Each row comes from the steps of one path. Every step used is in the known rows, and no mark comes twice. Write the path behind each row, first mark first.
In the rows, zero is written as 128.
Known rows
bama-buve-varo: [134 145  80 161 114 133 134  98 120 114 112 187 148  79 104 140 139 116
 127 132 128 161 135 145 158 130 165]
dede-fiti: [131 122 128 150 147 140 120 109 115 123 101 111 126 136 113 152 140 123
 112 121 109 110  95 110 122 121 153]
fiti-zuvip-varo: [130 148 121 157 135  62 115 126 140 141 111 138 162  70 144  74 151  90
 138 131 125 134 117 125 126 125 181]
zuvip-fiti-silu-pozudav-buve: [131 134 129 105 147  76 221 134 177 164  76 113  69 189 115 102 103 102
 140 165  91  88  95 118 149 131  82]
pozudav-silu: [111 140 129  93 107 120 149  99 118 124 134 135 119 141 145 137 129 110
 152 117 147 146  89 127 134 142 129]
posuri-varo-buve: [129 143 147 168 157 149 116 134 122 115 104 128 167 121  92 118  77  89
 139 115 135 113 110 175 100 113 152]
silu-pozudav: [156 119 118  96 146 109 167 131 121 124 106 112 129 147 134 140 113 116
 149 136 113 132 142 119 139 131 102]
zuvip-fiti: [141  86 129 143 124 101 140 155 165 115 100 105  95 138 127 106 104 108
 148 148 123 120 120 143 154 110 124]
fiti-silu-pozudav-buve-varo-posuri: [ 96 185 104  82 126 115 252 128 147 146 100 109 129 166  87 149 120 127
 142 115 137  95  95 133 151 171 107]
buve-varo-posuri: [108 133 102 121 105 139 168 150 138  95 125 102 154 111  97 157 123 135
 150 103 174 132 120 162 155 149 152]
fiti-silu-pozudav: [136 155 125  73 143  79 191  91 132 135 103 131  94 186 100 140 119 115
 140 138 116 136 124 129 150 146  87]
puge-pozudav: [131 128 108 118 117 112 166 120 115 131 145 132 117 123 150 151 156 102
 106 141  92 116 150 110 145 144 123]
puge-pozudav-buve: [105 155 107 123 120 137 184 134 124 170 142 135 121 114 161 140 160 109
  84 144  69  79 126  79 117 140 119]
fiti-zuvip: [133 136 129 118 138  86 138 109 134 147 119 152 128  91 129 106 184 110
 142 118 119 151 100 135 124 136 154]
varo-buve-bama: [131 153 191 146 160 121 142 171  93 123 116 118 138  87 114 122 121  95
 147  87 130  95  90 101 134 121 134]
silu-pozudav-puge: [147 109 112  64 145  95 161 101  95 101 103 103 114 147 153 145 120 150
 168 155 102 168 154 128 134 169  85]
posuri-varo-zuvip-fiti: [161  61 113 204 130  92 116 101 165 111 107 123 115 131 109 119  87  85
 135 167 185 104 121 142 132 152 102]
fiti-zuvip-varo-buve-pozudav-puge: [128 155 167 117 159  27 142 153 117  88  93 123 181  67 128  73 183  93
 158 114 105 171 117 151  89 153 188]
pozudav-buve-bama: [108 152 158 155 145 125 145 157 118 178 115 145 119 108 150 118 149 123
 112 113 120  62  88  57 132 149 109]
puge-pozudav-buve-varo-zuvip-fiti: [133 108  54 164  76  95 220 129 150 145 140 128 114  77 152 167 181  94
 114 167 125  79 122  75 153 158 114]
zuvip-fiti-silu-pozudav: [150 107 127  94 143  56 198 123 169 127  80 111  67 196  95 116 100  93
 157 158 109 129 118 141 169 132  86]
varo-zuvip-fiti-silu: [147 110 130 139 123  62 158  88 163 135 128 113  67 159  96 120 118 106
 131 151 171 121 112 117 150 152  88]
bama-buve-varo-zuvip-fiti-silu: [149 123  84 176 101  66 168  60 157 128 113 172  89 111  71 134 130  93
 121 156 168 148 114 133 177 148 120]
buve-varo-zuvip-fiti-silu-pozudav: [159 106  71 111 104  39 223  91 157 113 101 119  83 145  92 159 132  99
 164 164 169 135 120 120 184 162  83]
bama-buve-varo-posuri: [125 140 104 151 124 150 157 127 126  98 119 138 161  98  84 131 103 120
 139 107 157 152 133 162 159 142 165]
bama-buve: [144 137 126 156 138 137 115 101 115 131 124 168 131 110 110 112 113 115
 110 127 112 151 141 131 133 115 140]

Write each row's path
[158 136  75 178 104 120 133  65 110 120 144 177 154  64 109 159 154 119
 120 132 172 157 140 111 146 152 143] | bama-buve-varo-zuvip
[152  80  73 170  91  85 160 120 155 110 125 118 122  90 116 158 145 115
 153 153 179 131 126 120 166 146 125] | buve-varo-zuvip-fiti
[123 154  71 113 114 126 211 134 127 152  99 144 158 109 136 156 158 123
 146 141 107 109 113 103 139 138 123] | silu-pozudav-buve-varo
[115 177 123 108 167 116 204  85 127 170  72 117 100 185 100 145 136 115
 103 134  74  85  69  81 121 138 109] | dede-fiti-silu-pozudav-buve
[116 137 142 155 129 119 126 173 143 102 123  64 172 123 120  88  61 111
 136 116 163 106 140 134 135 130 155] | zuvip-varo-posuri
[135 140 155 108 127  98 149 103 128 108 125 197 127 133 106 121 159  83
 116 110 144 181 113 143 127 158 145] | bama-buve-pozudav-silu
[141 131 123 139 153  99 129  96 117 143  92 135 125  95 114 127 193 103
 122 109  97 135  68 114 115 129 174] | dede-fiti-zuvip
[138  98 121 186 137  61 133  68 177 128 105 137  78 173  78 118  85  83
 119 170 190 108 106 154 143 166  89] | posuri-varo-zuvip-fiti-silu
[130 143 122 176 143  74 107 111 127 140  81 119 160  79 124  92 160  83
 122 126 106 115  82 104 120 117 205] | dede-fiti-zuvip-varo
[133 167 152 178 165  84 125 134 112 125  81  94 192  59 112  83 142  64
 138  99  90 121  60 121 100  89 230] | dede-fiti-zuvip-varo-buve
[140 120 145 118 148  94 123 100 117  91 108 177 117 126 111 122 158 135
 109 142 110 187 155 144 112 175 122] | bama-buve-pozudav-puge
[166  98 124 111 136  41 202  91 154 131 106 100  70 177  98 131 102  95
 150 160 158 127 128 108 166 152  60] | varo-zuvip-fiti-silu-pozudav
[121 131 153  84 110  90 161 129 135 102 130 159 123 156 118 143 171 105
 133 111 161 160 103 133 120 167 134] | buve-pozudav-silu
[ 94 161  79 147 101 151 167 129 137 152 119 153 151  92 131 145 167 136
 126 132 122 104 101 116 132 137 153] | pozudav-buve-varo
[144 105 116 186 131 114 103  76 127 128 132 150 143 127 110 144 105 106
 114 146 188 117 136 130 107 163 103] | posuri-varo-zuvip
[134 107  71 176  90 106 183 129 164 148 123 122 130  80 134 144 154 119
 133 153 158  92  98  91 143 141 124] | pozudav-buve-varo-zuvip-fiti
[165  78 120 158 115  85 138 125 156 120 132  99 103 120 130 124 116 112
 138 151 167 120 126 105 144 135 103] | varo-zuvip-fiti
[120 154  50 145  81 124 211  96 116 162 162 150 144  65 157 186 201 113
  96 147 124  84 130  63 132 172 118] | puge-pozudav-buve-varo-zuvip
[126 137 146 166 156  83 129 142 140 117  87  75 170  96 103  87 121  89
 132  98 135 115  84 123 122 129 202] | dede-fiti-zuvip-varo-posuri
[114 144  81 161  90  84 203  93 178 160 114 143  92 125 100 144 156 117
 125 157 160  89  84  98 152 158 107] | pozudav-buve-varo-zuvip-fiti-silu
[125 118 136 128 131  74 158 119 178 127  98 121  63 177  93 105 106 106
 135 157 126 117 107 145 163 126 113] | zuvip-fiti-silu
[140 126  74 147  88 112 152  94 118 121 150 140 154  84 121 175 166 132
 132 134 186 133 130 110 144 158 125] | buve-varo-zuvip
[134 136 172 156 168 111 133 167 137  94  99 152 174 140  74 121 123  80
 122 108 145 123 115 182  85 140 155] | posuri-varo-buve-pozudav
[134 149 117 106 152 131 192 138 132 163 107 124 138 139 153 126 124 121
 139 138  92 100 117  97 114 130  99] | silu-pozudav-buve
[125 166 183 176 162  53 131 173 109 142  99 134 173  34 130  63 147  57
 156  88 125 101  75  94 131 119 185] | fiti-zuvip-varo-buve-bama
[140 143  62 129 108 115 217 106 119 156 125 130 158  92 142 172 167 129
 142 145 148 111 121  72 133 159 100] | silu-pozudav-buve-varo-zuvip
